Each row was made from one small tree. Brackets hold a mark, then the marks that hang from it, in the order of their numbers. Every link used is in the known rows. Write each row's tree.
Known rows
{Q296 Q701}: [ 0.940  0.139  0.662  1.133  1.007 -0.623 -0.505  0.286 -0.276  1.192
 -0.844 -2.254 -0.243  0.252  2.111  0.322  0.040  1.678 -0.221  2.741
  0.481 -2.748  0.703 -0.833 -0.600 -0.316 -0.516  0.614  0.803 -0.307
  1.824]
{Q53 Q253 Q366}: [ 1.993 -0.619 -1.283  0.551  0.313 -0.006 -0.490  1.833  0.776 -0.045
 -0.512 -3.266  0.840 -1.255 -0.554  0.407 -0.197 -2.278 -0.442  1.557
 -0.692 -1.828  0.022  2.294 -1.354  0.219  1.156 -0.623  2.742  0.259
 -3.511]
{Q366 {Q53 Q138}}: [ 1.353 -0.446  0.770  0.216 -0.536 -1.261 -0.414  2.093 -0.394  0.742
  1.471  2.315 -0.335  1.605 -1.442  1.025  0.328  1.668  0.151  2.736
 -0.171  0.403 -3.073  0.774  0.434  1.856 -0.246  0.359  0.951 -0.347
 -3.596]
{Q296 {Q701 Q53 Q366}}: [-3.488  0.637 -2.200  0.427  1.048 -0.045  2.175 -0.982  0.398  1.942
 -0.928  1.300 -1.332 -1.801  1.153 -0.709  0.722  1.023 -0.266  1.862
 -0.673 -1.937  0.842 -1.053 -0.523 -1.122  0.015  1.348 -0.033 -1.399
  2.838]
{Q701 {Q53 Q138} Q253 Q296 Q366}: [-4.194  1.774 -1.617 -0.461  0.281  0.236  0.972 -1.688  1.183 -0.400
  1.352  0.237 -2.036 -2.804 -3.519 -1.105  1.505 -4.712 -0.437  3.058
 -1.664  2.210 -0.329 -0.593 -0.840 -0.493 -0.195  1.188 -0.295 -0.140
 -0.229]
{Q253 {Q138 Q296}}: [ 1.592  1.649  2.146  0.098  0.769  0.941 -0.834  0.291 -1.009  0.224
  1.290 -0.993  1.118 -0.061  0.791  1.030 -1.466  2.933 -0.144  0.950
  0.153 -0.315  0.510 -0.583  1.792 -0.171 -0.857 -0.560 -4.910 -0.377
 -1.414]
{Q138 Q366}: [ 2.224 -0.549  0.911  0.418  0.017  0.615  0.585  0.432  0.420  0.813
 -0.131 -0.995  1.530  2.561 -0.273  0.607 -1.074  2.759  0.478 -3.121
 -0.585 -2.410 -0.149  0.125  2.104 -0.133  0.346 -0.070  0.712 -0.255
 -0.210]
{Q253 Q53 {Q701 Q366}}: [-0.848 -0.530 -1.429  0.110 -2.468 -0.645  1.338 -0.280 -0.424  0.629
 -1.889  0.849  0.168  0.281  0.356  0.209  0.368  1.975 -0.929  3.188
  0.062 -0.385  0.040  0.225  1.668  0.119  0.085  0.510  2.777 -2.242
 -1.641]
{Q701 Q53}: [-1.735  0.030 -0.389  0.242  0.134  0.466 -0.849 -0.005 -0.064  1.408
 -0.004  1.132  0.261 -0.810  0.242  0.244 -0.126  1.689 -0.274  2.978
 -0.714 -2.664  0.308 -0.147  1.382 -0.627 -1.499  0.689 -0.149 -1.164
 -0.617]
{Q53 Q253 {Q296 Q701} Q366}: [ 1.226 -2.182 -0.485  0.695  1.565 -1.013  0.040  1.638  0.386 -1.037
 -0.711 -4.311 -0.506 -0.767  1.539 -0.316  0.428 -3.451 -0.819  0.681
  0.476 -1.178  0.744  2.094 -3.146  0.466  0.921 -0.601  3.131  0.764
  4.893]
{Q296 {Q53 {Q253 Q701}}}: [ 4.373 -0.614 -0.655  0.794 -1.313 -0.531 -1.039  0.323 -0.183  0.293
 -1.776  0.545 -0.614  1.114  0.755  0.735  0.121 -2.994 -0.419  3.251
  0.899 -1.304  2.024  0.805 -2.616  0.296 -0.090  0.074  1.212 -1.610
 -3.274]
{Q138 Q296 Q701}: [ 3.287  0.471  1.704  0.022 -0.507  0.989 -2.030 -0.469 -1.281  0.507
 -0.797 -1.012  1.553  0.265 -1.074  0.240 -1.757  3.354  0.653 -0.481
  0.009 -1.954  0.118 -0.432  1.832  0.477 -0.448 -0.058  0.530  0.072
 -2.067]
{Q253 {Q138 Q296 Q701}}: [ 2.500  1.508  2.467 -0.260  0.209  0.827 -1.508 -0.210 -1.287 -0.171
 -0.362 -0.385  1.330 -0.237 -0.069  0.483 -1.778  3.439  0.198  0.013
  0.825  0.298  0.542 -1.237  1.865  0.363 -0.684 -0.856 -5.385 -0.005
 -2.126]
{Q296 {Q701 Q366}}: [ 0.194  0.255 -0.912  0.675  0.893 -0.427  2.408 -0.256  0.255  1.476
 -0.871 -1.532 -0.568 -0.910  0.822  0.104  0.338  1.426 -0.341  2.157
 -0.634 -2.160  0.405 -0.788 -0.252 -0.437  0.651  1.138  1.114 -0.214
  2.157]
{Q138 {Q253 Q53}}: [-2.470 -0.547  0.108  0.615 -1.037 -0.552 -1.657  0.062 -0.021  0.308
 -0.748  0.093  1.133  1.121 -0.050  0.052  0.020  3.457 -0.130 -0.888
  0.294 -1.487 -0.036  0.701  0.555 -0.341 -0.722 -0.199  1.839 -0.831
 -0.214]
{Q296 {Q53 Q138}}: [ 1.543 -0.102  1.198  0.977  0.847 -0.473 -0.616  0.810  0.811  1.443
  1.129 -0.554 -0.873  1.192 -1.853  0.498 -0.270  1.471  0.545  3.709
 -0.933 -0.165  1.674  0.272  0.463  0.825  0.315  0.036 -0.151 -1.108
 -2.918]
{Q138 Q296 Q366}: [ 2.415  0.235  1.330 -0.023  0.235  1.662  0.253 -0.226 -0.365  0.335
  0.217 -0.602  2.260  2.894 -0.528  0.722 -1.396  3.249  1.056 -5.510
 -0.505 -1.638  0.321 -0.074  2.534 -0.178  0.240 -0.234  0.571  0.110
 -0.541]
{Q366 Q53}: [ 1.458 -0.447 -0.489  0.348 -0.984 -0.903 -0.643  1.127 -1.143  1.174
  0.030  3.243  0.718  0.976  0.443  1.160 -0.252  2.117  0.188  2.315
 -0.864 -2.553 -3.072  0.378  1.395  0.851 -0.650  1.036  1.973 -0.307
 -1.671]
{Q253 Q138}: [ 1.033  0.845  1.410  0.621  0.708 -0.033 -0.608  0.897 -0.129  0.461
  0.593 -0.966  0.735 -0.430  0.981  0.856 -0.528  2.249 -0.686  3.682
 -0.002 -0.959  0.420 -0.482  1.430  0.046 -0.710 -0.276 -5.012 -0.378
 -0.997]
{Q138 {Q296 Q53} Q366 {Q701 Q253}}: [ 2.327  0.551 -0.398 -0.363 -0.259  0.659 -1.595 -1.831 -0.527 -0.358
 -1.334  2.009  0.641  2.783 -0.107 -0.045 -1.750 -1.101  1.605 -5.953
  0.357 -0.731  1.712 -0.620  0.019 -0.197  0.867 -0.549  0.443  1.276
 -1.271]
{Q138 Q253 {Q366 Q53}}: [ 1.683 -0.642 -0.165  0.220 -0.889 -1.045 -0.051  0.713 -0.227  0.075
  0.022  5.057  1.650  3.425 -0.123  0.820  0.082  3.514  1.447 -7.989
  0.235 -1.317 -2.681  0.293  0.885  0.339  0.583  0.269  0.965  0.569
 -0.051]
{Q701 Q138 {Q366 Q53}}: [-0.729 -0.204 -2.296 -0.339 -1.081 -0.028  2.564  0.557 -0.264  1.671
  0.581  3.541 -0.957 -0.957  0.520  0.467  0.739  1.221  0.371  1.743
 -1.572 -0.254 -3.454 -0.914  1.345  0.411  0.356  1.274  3.694  1.007
 -1.385]
{Q366 {Q53 {Q253 Q138} Q296}}: [ 0.829 -2.118  0.652 -0.237 -0.020 -1.261 -0.129  1.940 -1.468 -1.776
  1.139  2.633  0.109  0.934  0.873  1.076  0.052 -3.194 -0.621  1.679
  0.341  0.873 -2.111  1.221 -1.870  1.431 -0.650 -0.898 -2.712  0.078
  2.296]
{Q53 Q253 Q296}: [ 2.152 -2.479  1.038  0.453 -0.004 -0.036 -0.759  1.483 -0.277 -0.927
  0.136 -3.599  0.452  0.402 -0.843  0.401 -0.211 -3.090 -0.515  1.871
 -0.505 -1.689  0.156  1.833 -1.586  0.739 -0.320 -0.666  2.645  0.451
  2.963]

Write each row's tree
[-4.322  0.932 -2.267 -0.157 -0.086  1.865  2.437 -1.909  0.894  0.071
  0.324  0.068 -2.020 -3.199 -1.786 -1.521  1.802 -4.678 -0.340  2.073
 -1.881  0.990 -0.257 -0.939 -1.650 -1.730 -0.372  1.078  2.343  0.106
  0.190]
{Q701 {Q53 Q253} Q138 Q296 Q366}
[-1.149  0.575 -1.813  0.571  1.054 -0.692  2.141 -1.484  1.496  2.280
 -0.763  1.044 -2.503 -1.121  1.825 -0.831  1.275  1.894  1.084 -1.863
 -0.214  0.107  2.184 -2.000 -2.008 -1.361  1.348  0.818  1.890  0.761
  3.266]
{Q296 Q53 {Q701 {Q138 Q253} Q366}}
[-3.657  0.801 -1.553 -0.566  0.272  0.456 -1.374 -0.624  0.613  0.656
  0.046  0.906 -1.998 -2.192  2.323 -0.388  0.481 -3.832 -0.473  3.541
  0.088 -0.396  0.057 -1.269 -1.391 -0.734 -1.233  1.230  2.137  1.240
 -0.592]
{Q701 Q53 Q138 Q253}
[ 1.717 -1.623  0.332 -0.106  1.172 -0.570  0.042  2.269  0.260 -1.771
  0.792 -3.455  0.478 -1.505  0.180  0.231 -0.231 -2.843 -0.796  1.309
  0.182  1.053  0.822  2.207 -1.036  0.750  0.772 -1.588 -2.502  0.497
  2.024]
{Q53 {Q253 Q138} Q296 Q366}
[-1.528 -1.850  2.040 -0.078  0.953 -0.101 -0.488  0.994  0.281  0.292
  1.819 -0.530 -0.718  0.214 -1.765 -0.102  0.214  0.438 -0.057  2.758
 -0.766  0.835  0.567  0.771  0.910  1.000 -1.101 -0.125 -0.220 -0.817
  3.094]
{Q701 {Q53 Q138 Q296}}
[-0.529  1.254 -0.721  0.189 -0.346  1.517  2.297 -1.338  0.801  1.046
  0.050 -2.390 -0.941 -2.627 -1.568 -0.849  0.899  0.508 -0.052  2.654
 -2.653  0.140 -1.004 -1.589  1.954 -0.950 -0.169  1.312  2.903  0.783
  1.384]
{Q701 Q138 Q296 Q366}
[-0.234  1.019  1.439 -0.359 -1.510  0.340 -1.136 -0.438 -1.631 -0.747
 -0.475  1.044  0.502  1.654  2.643  0.722 -0.780  2.608 -0.813  1.916
  2.080  1.507  1.132 -0.577  1.554  0.014 -1.199 -0.839 -3.511 -2.093
 -2.275]
{Q253 Q53 {Q138 Q296} Q701}
[-2.096 -2.165  2.164 -0.219 -0.272 -0.263  0.338 -0.084 -0.685 -1.946
 -1.009  0.869  1.454  3.352  0.426 -0.348 -1.269  2.924  0.128 -3.376
  0.919  1.579  0.834  0.155  2.477  0.853 -0.179 -1.689 -3.215 -0.652
  4.260]
{Q253 {Q53 Q296} {Q138 Q366 Q701}}
[ 0.443  1.401 -0.057  0.376  2.172 -0.154  0.038  0.935 -0.005 -1.103
  0.260 -2.458 -0.343 -1.156  2.498  0.004 -0.032 -2.292 -0.411 -0.858
  1.864  0.969  1.322  0.537 -3.246 -0.405  1.170 -1.151 -3.829  0.602
 -1.034]
{Q53 {Q253 {Q138 {Q296 Q701}}} Q366}
[ 0.035 -3.280  2.451 -0.061 -1.563 -0.916  0.580  0.778  0.496 -1.446
 -0.074 -0.477 -0.022  4.865 -0.427  0.016  0.156  1.532 -0.083 -2.149
  1.324  2.930  0.549  1.383  1.336  1.471  0.067 -1.107  1.936 -1.765
  2.365]
{Q253 {Q53 {Q138 Q366} Q296} Q701}
[-3.599 -1.420 -1.003 -1.318  0.700 -0.758  1.099  0.040  0.886 -0.427
  1.926  0.045 -1.662 -1.795 -2.278 -0.768  0.861 -4.355 -0.282  2.558
 -0.977  1.985  0.383  0.611 -0.952  0.760  0.143  0.409  0.734  0.790
  3.094]
{Q701 {Q53 Q138 Q296} Q253 Q366}
[-3.055  1.227  0.542  0.137  0.287  1.472  0.476 -2.635  1.330  0.373
  0.295  1.872 -0.201  0.384 -0.479 -1.018  1.176  1.585  1.271 -7.445
 -0.626  1.049  0.136 -1.774  1.039 -2.052 -0.540  0.708  0.435  0.558
  3.133]
{Q701 Q53 {Q138 Q253 Q366} Q296}
[ 3.258  0.684 -1.224  0.285 -2.161  0.285  1.362 -0.877  0.064 -0.647
 -1.653 -1.892 -0.104 -1.458 -1.873 -0.250  0.766 -3.981 -0.774  2.126
 -0.554 -0.255 -0.347  0.303 -1.780 -0.419  0.066  0.855  2.017 -1.038
 -1.236]
{Q53 {Q253 {Q701 Q296 Q366}}}
[-0.640 -0.082 -0.989  0.289  0.557 -2.394  1.943  0.897  0.681  0.778
  0.893  3.648 -1.452  0.528 -0.954 -0.093  1.699  1.915  0.713 -2.750
  0.977  1.799 -2.145 -0.416 -2.454  0.761  1.394  1.036  0.387  0.381
  0.658]
{Q296 {Q701 {Q366 {Q53 {Q138 Q253}}}}}
[-2.468  0.485 -1.346 -0.231  0.785  0.191 -0.601 -0.138  1.607  1.175
 -0.061  1.126 -0.393 -2.900  1.085 -0.986  1.043  2.471  0.563 -1.967
 -0.120  0.437  0.228 -0.061  0.619 -1.132  0.513  0.444  1.643  0.599
 -0.456]
{Q701 {Q53 Q366} {Q138 Q253}}
[-3.307  0.636 -3.160 -0.734 -0.143 -0.019  0.688 -0.982  0.173  0.787
  0.025  1.606 -0.930 -2.545 -0.169 -0.306  0.342 -3.263 -0.708  2.700
 -1.177 -1.629 -0.166 -0.257 -0.574 -0.912 -0.072  1.148  0.794  0.088
 -0.525]
{Q701 Q53 Q253 Q366}
[ 1.382  1.165  1.743  0.121 -0.391 -0.060 -3.123 -0.452  0.462 -1.091
 -0.217 -2.761 -0.910 -0.870 -3.321 -0.646 -0.134 -3.538 -0.186  2.736
  0.115  1.579 -0.536 -0.668 -1.550  0.721 -0.587  0.435  0.628  1.414
 -1.556]
{Q53 {Q138 {Q701 Q253 Q296}}}
[-1.741  0.336 -0.721 -0.220 -2.009 -0.659  1.976 -0.140 -0.629 -0.097
 -0.979  1.306 -0.195  0.055  1.509  0.332  0.206  2.044 -1.410  3.708
  0.933  1.540  0.603 -0.670  1.518  0.071 -0.032 -0.143 -3.188 -2.364
 -1.749]
{Q253 Q53 Q138 {Q701 Q366}}
[-3.294  1.699 -2.307 -1.305  0.871  1.176 -1.314 -0.788  0.327  0.041
  0.867  0.339 -0.993 -3.240  2.417 -0.352  0.526 -2.783  0.140 -0.046
 -0.200  0.905  0.114 -0.310  0.145 -0.781  0.252  0.249  2.720  1.898
 -1.814]
{Q701 {Q53 Q366} {Q138 Q296} Q253}
[ 2.177 -2.681 -0.440  0.214  0.387 -0.282 -0.388  2.123  0.137 -1.181
  0.169 -4.195  0.704 -1.273 -0.712  0.093 -0.097 -2.968 -0.604  1.052
 -1.039 -1.069  0.167  3.060 -0.914  0.862  1.039 -1.174  3.648  0.634
  1.959]
{Q53 Q253 Q296 Q366}
[-2.061  1.526 -1.253  0.668  0.749  1.053 -0.503 -0.980  0.038  0.442
 -0.136 -0.056  0.190 -3.057 -0.940 -0.578  0.474  1.055 -0.260  2.226
 -2.205 -1.289 -0.259  0.761  2.474 -0.702 -0.412  0.900  0.535 -1.079
  0.601]
{Q701 {Q53 Q366} Q296}
[ 3.943 -2.449 -0.745 -0.132 -1.739 -0.650  1.489  1.005 -0.159 -0.703
 -1.048 -2.012  0.054 -0.525 -0.685  0.265  0.463 -3.699 -0.922  1.531
  0.193 -0.093  0.320  1.380 -1.655  0.655  0.495 -0.030  2.768 -0.577
  2.451]
{Q53 {Q253 {Q701 Q366}} Q296}
[-2.813  0.828  1.683  0.377 -0.268  0.678  0.170 -1.823 -0.576 -1.504
 -1.654  0.926  1.231  2.406 -0.690 -0.694 -0.633  2.304 -0.099 -2.987
  0.308  1.875  0.330 -0.850  2.157 -0.467 -0.316 -0.730 -4.123 -0.939
  1.008]
{Q253 Q53 {Q138 Q366 {Q701 Q296}}}
[-1.155 -0.897  0.370 -0.325  1.100 -0.195 -0.587  0.419 -0.709 -0.620
 -0.394  1.068  0.174 -2.393  0.901 -0.726 -0.808  2.109 -0.301  1.162
  0.099  1.113  1.166  0.696  2.283  0.297  0.107 -0.960 -4.508 -0.424
  3.477]
{Q253 {Q138 {Q701 {Q53 Q296 Q366}}}}
[-5.971  1.146 -2.358 -0.299  0.692 -1.642  1.467 -0.888 -0.080 -0.870
 -0.614  0.286 -1.867 -0.780  3.248 -0.373  0.688 -3.017 -1.200  3.389
  1.372  1.004  0.576 -1.113 -2.701 -0.428  0.404  0.026 -2.770  0.157
  2.015]
{Q296 {Q701 {Q253 Q53 Q138} Q366}}
[-3.700 -0.485  0.451  0.195 -0.906 -0.089 -1.045 -0.448  0.856  0.638
 -0.541 -0.238 -0.163  0.375  1.008 -0.526  0.618  2.665  0.065 -0.573
  0.395  0.199  0.019 -0.637  0.284 -0.770 -0.731 -0.070  3.316  0.311
 -0.345]
{Q701 {Q138 {Q253 Q53}}}
[-1.898  1.952 -0.364 -1.007  0.333  1.418  1.407 -1.641 -1.178  0.682
  0.003  3.197  0.424 -1.989 -0.819 -0.511 -0.946  2.851  0.280 -0.687
 -0.081  0.858  0.928 -1.416  2.164 -0.609 -0.048 -0.157 -6.332 -0.907
 -1.293]
{Q253 {Q138 Q296 {Q701 Q53 Q366}}}
[ 3.444 -0.622  1.777  0.395 -0.391 -0.334 -1.173 -0.473  0.582  0.242
 -1.805  0.510  2.221  2.488 -1.352 -0.175 -0.854  4.422  1.355 -8.345
  0.795 -1.348  0.300 -0.296  1.019 -0.533  0.817 -0.167 -0.110  0.677
  0.012]
{Q138 Q253 Q366 Q701}
[ 0.303  1.735  0.709  0.110  0.695  0.496 -0.225 -1.289  0.175 -1.790
  0.585 -0.886  0.037  0.847  0.024  0.283 -0.144 -2.988 -0.389 -2.012
 -0.035  1.024 -0.079 -1.196 -0.070 -0.811 -0.268 -0.222 -4.742  1.131
  1.874]
{Q701 {Q253 {Q138 Q366}} Q296}
[ 0.328  0.833  0.263 -1.053  0.113  1.477 -0.296 -1.181  0.391 -0.437
  0.702 -0.919 -0.102  1.445  1.570  0.018 -0.565 -2.314  1.078 -4.988
  0.168  0.654 -0.103 -1.238 -0.263 -0.542  0.414 -0.351  2.917  2.769
 -0.703]
{Q701 {Q138 Q296 Q366} Q253}
[-0.210 -0.225  0.289 -0.543 -0.111  1.783 -0.309 -1.025 -0.349 -0.755
 -1.051  2.183  1.158  2.221 -1.328 -0.868 -1.311 -1.396  1.341 -7.123
  0.980 -0.590  0.904  0.270 -1.049 -0.860  0.235 -0.816 -0.330 -0.050
 -2.582]
{Q138 Q296 Q366 {Q701 {Q53 Q253}}}
[-1.167  1.477 -3.413 -0.721 -0.058 -0.962  1.199 -0.704 -1.589 -0.091
  0.175  3.792 -1.034 -0.316  2.171  0.622  0.397 -2.976  0.503 -0.904
  0.264 -0.488 -2.463 -0.695 -2.466  0.288  0.473  0.942  2.443  1.528
  0.967]
{Q138 {Q296 {Q701 Q253 {Q366 Q53}}}}
[ 1.872 -2.167  1.617  0.260  0.929 -0.751 -0.336  2.455  1.005 -0.141
  1.582 -4.360  0.428 -0.547 -2.013  0.109 -0.137  1.322  0.042  1.971
 -1.088  1.226  0.300  2.220  1.943  1.932  0.854 -0.950  1.716  0.324
  1.775]
{Q53 Q138 Q296 Q366}
[ 3.959  0.307  1.205  0.344 -0.620 -0.540 -0.940  1.420 -0.121 -1.055
 -0.690 -1.006 -0.026  0.253  1.847  0.730  0.015 -2.854 -1.290  3.407
  2.437  0.732  0.891  0.051 -2.633  0.162 -0.489 -0.450 -4.434 -0.983
 -3.312]
{Q53 {Q253 Q138 Q701}}
[ 1.473 -0.042  1.066  0.385  0.829  0.184  0.908  1.145  0.724 -1.072
  0.446 -0.508  1.031  2.416  0.075  0.401 -0.431 -2.131 -0.164 -3.145
  0.809 -0.085  0.718  0.196 -1.626 -0.347  0.521 -1.234 -4.363  0.105
 -1.864]
{Q53 {Q253 {Q138 Q366}}}
[ 1.550  0.503  1.531 -0.562 -0.467 -0.798 -1.418  0.971 -0.739  0.433
  1.918  3.500  0.632  1.847 -2.166  0.719  0.125  2.929  1.433 -4.575
  0.621  1.610 -2.594  0.559 -0.012  1.128  0.058 -0.289  0.094  0.522
 -2.957]
{Q366 {Q53 {Q138 Q253 Q296}}}
[ 4.884  0.730  3.060 -0.310 -0.994 -0.317 -2.373  0.191 -0.095 -0.030
  0.662 -1.091  0.428  1.619 -1.085  0.376  0.166  2.914  0.881 -3.415
  2.185  2.182  0.750 -0.399 -0.474  0.775  0.028 -0.282 -0.498 -0.523
 -3.213]
{Q53 {Q138 {Q253 Q701} Q296}}
[ 0.251  1.288 -0.044 -0.819 -0.109  0.961 -1.929 -0.451 -0.209  0.274
  0.940 -1.860 -0.652 -1.185  1.791  0.143 -0.233 -2.648  0.397  0.834
  0.069 -0.035 -0.303 -1.390 -0.765  0.009 -0.873  0.071  3.198  2.604
 -1.222]
{Q701 {Q138 Q296} Q253}
